Every row comes from one small tree of marks. Brackets hold a mark, then the marks that hang from it, in alphabetical order. Every link used is in the known rows. Which tree was each row made from?
Known rows
[tigur gota]: [ 3.6 -3.2 18.8 -6.4 11.3 11.0 12.8  4.7 -1.3 10.2  3.0  0.6  6.8 -6.2
 -3.2 -9.5  5.9 -8.5]
[reki [vesava roki tigur] [zomo [zuvel firif]]]: [-38.3   7.9 -35.3 -31.2 -12.3 -10.3  32.7  17.4  -8.6 -21.3  22.3 -43.6
  13.2 -20.2 -18.7  -3.0  27.9 -12.8]
[vesava reki roki]: [ -5.6  22.0  -3.8 -36.4  -4.8   1.9  17.9 -10.8  12.1  -2.9  -7.6 -16.6
  10.9 -16.7   0.6  10.3  16.6  -1.8]
[reki vesava]: [ 10.5  13.3  -8.7   8.3  -6.7   1.2   3.8   8.7  -3.4  -9.2   5.4 -13.6
   2.7   0.0  -3.9   8.6   3.1  -4.5]
[budid [zomo [zuvel firif]]]: [-11.2   7.3 -21.0 -19.7 -17.4  -8.8  13.2  11.1  -3.2  -5.7  27.7  -4.8
   9.1 -14.1 -13.5  -9.9  27.5 -18.5]
[zomo budid [zuvel firif]]: [-17.7 -12.1 -24.4  -4.5   0.8   9.8   6.8   3.7  19.2  -8.8  36.3 -12.8
  15.7  -2.5 -15.1  -8.5  14.8  -4.4]
[gota tigur]: [-14.9  -0.6  14.0  28.4 -11.8   1.4  -1.1 -10.1   1.9  -3.6   2.0  -4.7
  10.8   2.1   4.3 -11.1 -10.2  -4.1]
[roki [vesava tigur]]: [-20.1 -21.7  27.1 -13.7  12.9   0.7   8.3   4.0  -2.5 -12.7   5.5 -10.5
  -3.4  -3.0   6.8 -11.6   3.2  -5.1]
[vesava roki [tigur gota]]: [-20.9   7.6  33.7 -45.4  18.6  -2.3  19.7  -2.8  -2.2  -4.7   0.8 -16.5
   6.3 -20.8 -14.8 -11.6  18.0 -12.3]
[reki [vesava roki [tigur gota]] [zomo budid [zuvel firif]]]: [-37.1   3.3 -22.5 -42.9  -0.7   0.9  34.8  12.3   4.1 -24.4  37.4 -57.6
  30.9 -20.7 -20.3 -11.4  32.7 -15.9]
[roki vesava]: [ -2.6 -18.9  12.9  -1.5   9.6   6.9   6.9   8.2   1.3  -4.3   6.0  -3.8
  -1.9   4.6  17.0  -8.6  -1.8  -7.0]
[roki [vesava [reki [zomo zuvel]] tigur]]: [-35.6 -20.7  -6.1 -32.8  -2.9   3.1  33.4   4.5  -2.1 -11.9   9.7 -24.4
  14.5 -10.4  10.2 -12.1  22.0   1.5]
[vesava [reki [zomo budid]] roki [tigur gota]]: [-34.8   9.1   5.6 -68.7   2.1   1.8  31.2 -17.3  10.9 -15.4   5.6 -51.3
  34.3 -25.0  -3.5  -3.4  29.3  -2.2]
[roki [vesava reki tigur]]: [-20.7 -14.1  23.3 -24.3   4.5   7.6  19.0  -4.7   4.0 -11.4   0.8 -17.2
   4.3 -10.6   8.3  -2.4  11.5  -1.9]
[firif zuvel]: [  0.6  -6.3  -7.8   6.3  -4.0  -4.2   2.3   4.9   1.9  -2.7  -2.6   1.7
   8.4 -22.5  -8.5  10.5 -10.5   3.1]
[zuvel zomo]: [-11.1 -18.1 -10.9   6.4   6.6   3.9  -5.6  -2.9   2.7  12.2  -6.1  -1.9
   0.1 -16.6  -2.5   0.8 -13.0   1.5]
[roki [vesava reki]]: [ -3.4 -11.1   8.4 -11.8   1.4  14.2  16.8  -0.5   8.0  -2.9   0.9 -10.2
   6.1  -4.0  18.3   1.3   6.6  -3.0]
[budid [zomo zuvel]]: [ -4.2  13.2 -15.4 -26.4 -13.0 -13.3  10.0   8.0  -7.2  -7.2  18.8   0.2
  12.3  -7.7  -5.5 -12.9  26.2 -10.0]
[roki [vesava [reki zomo] tigur]]: [-31.0 -18.7   4.8 -30.4  -3.3   1.5  24.5  -2.9  -2.1 -13.5  -0.4 -30.8
  11.1 -10.0  16.0  -4.7  12.7   0.9]

Write each row's tree
[-22.7 -27.6 -20.9   8.4   6.1  12.4 -10.0  -9.1  21.3   1.9  17.2 -22.5
   8.8 -20.0 -10.6   3.3 -10.6  -6.9]  [zuvel firif [zomo budid]]
[-36.4  13.4  -7.9 -57.7 -10.8 -10.8  26.6 -14.1   0.4 -14.4  -8.8 -38.8
  17.0 -23.0  -1.2   5.3  22.9   1.9]  [vesava [reki zomo] roki tigur]
[-38.4  11.9 -10.5 -62.6  -8.4  -8.4  19.5 -20.9  12.2 -25.2   2.8 -52.5
  27.8 -19.3   0.3   4.8  24.1   5.2]  [vesava [reki [zomo budid]] roki tigur]
[-22.0  15.1  -0.7 -38.8  -0.1  -8.6  29.9   8.2 -13.6 -16.3   4.3 -45.8
  17.0 -18.4  -8.0  -4.1  19.8 -12.3]  [reki [vesava roki [tigur gota]] zomo]
[-12.8  16.8 -44.0 -24.8 -12.0  -9.5  28.6  19.4  -8.4 -15.1  14.2 -30.8
  17.4  -5.8  -1.6  -2.7  21.8  -4.9]  [reki [vesava roki] [zomo zuvel]]
[-24.3  18.5  12.3 -50.3  -1.3  -4.7  19.2 -16.5   6.8 -11.8  -9.0 -23.5
   8.8 -23.7 -10.0   7.7  21.8  -0.9]  [vesava reki roki tigur]
[ -8.5  20.5  21.3 -32.8   9.5  -0.4  21.5   6.3  -5.5 -13.4   5.6 -28.5
   8.5 -19.0 -17.1  -1.7  18.6 -15.6]  [reki [vesava roki [tigur gota]]]
[-47.8   6.2 -25.3 -56.2 -12.7  -4.6  38.7  -2.8   3.1 -11.7   9.2 -36.4
  18.4 -29.7 -14.5  -1.9  34.5  -4.8]  [vesava [reki [zomo [zuvel firif]]] roki tigur]
[-10.5   3.3 -46.5  -9.4 -13.4  -1.7  15.0  11.3   2.7 -22.0  29.7 -37.5
  27.4   4.7   1.1  -3.2  16.2   2.7]  [reki vesava [zomo budid zuvel]]
[-32.7  10.9   8.1 -63.4  -0.5  -1.4  37.7  -9.5  -1.8  -5.4  -5.6 -37.6
  23.3 -29.6  -4.7  -3.2  28.6  -5.2]  [vesava [reki zomo] roki [tigur gota]]
[-20.5   4.9 -16.2 -11.7 -13.9 -12.7  13.8   6.4 -15.1 -20.7   3.9 -37.4
   9.9  -6.4  -4.2   2.9   8.6  -0.6]  [reki [vesava tigur] zomo]
[-23.5  13.0  -3.3 -45.4   1.8  -5.8  21.9   0.0   0.9 -28.0  17.2 -59.8
  29.6 -13.8  -5.2  -4.1  21.4  -9.1]  [reki [vesava roki [tigur gota]] [zomo budid]]
[-40.0   6.2  -5.2 -72.1   3.2   2.5  40.4  -9.8  10.9 -13.9  16.1 -44.7
  38.2 -25.4  -9.2 -11.8  38.8  -1.5]  [vesava [reki [zomo budid zuvel]] roki [tigur gota]]
[-16.6  17.1 -23.4 -43.3 -14.4  -3.1  24.8  -7.9   4.4  -6.3  -8.8 -31.5
  19.6 -14.9  10.0   8.9  18.0   0.5]  [vesava [reki zomo] roki]
[-37.3 -22.5  -8.3 -38.8  -1.3   5.4  27.6  -3.3   9.3 -20.8  20.2 -36.8
  24.6  -7.0  12.1 -12.4  21.4   3.9]  [roki [vesava [reki [zomo budid zuvel]] tigur]]
[-33.0 -20.1   2.9 -35.2  -1.8   4.0  18.9  -9.2   9.3 -22.5   9.6 -42.4
  21.2  -6.1  17.2  -5.0  13.3   3.3]  [roki [vesava [reki [zomo budid]] tigur]]
[-15.5   3.3  28.3 -32.3   4.2  10.7  24.1 -11.1   1.2   1.8  -3.6 -13.8
  12.7 -22.5 -13.0  -1.3  19.8  -2.8]  [vesava reki [tigur gota]]
[-44.5 -28.3 -13.3 -33.3  -3.9   9.5  29.8   0.0  11.7 -19.1  27.6 -40.3
  22.8 -12.8   4.3 -10.6  23.9  -3.5]  [roki [vesava [reki [zomo budid [zuvel firif]]] tigur]]
[-24.3  11.8 -37.4 -51.8 -10.7  -0.3  28.0  -7.5  17.1 -14.9  13.2 -37.9
  33.9 -11.4   5.1   0.3  28.3   4.6]  [vesava [reki [zomo budid zuvel]] roki]
[-40.5   6.1 -37.3 -37.8  -9.4  -7.5  24.5   7.8   6.1 -31.5  34.8 -58.4
  24.9 -14.6 -16.8  -4.0  27.9 -10.3]  [reki [vesava roki tigur] [zomo budid [zuvel firif]]]
[-13.7 -15.7  -9.4 -17.5  -8.1   8.9  24.5   2.0   2.1  -5.2   0.0 -23.3
  13.3  -3.1  26.0  -1.9   8.0  -0.4]  [roki [vesava [reki zomo]]]
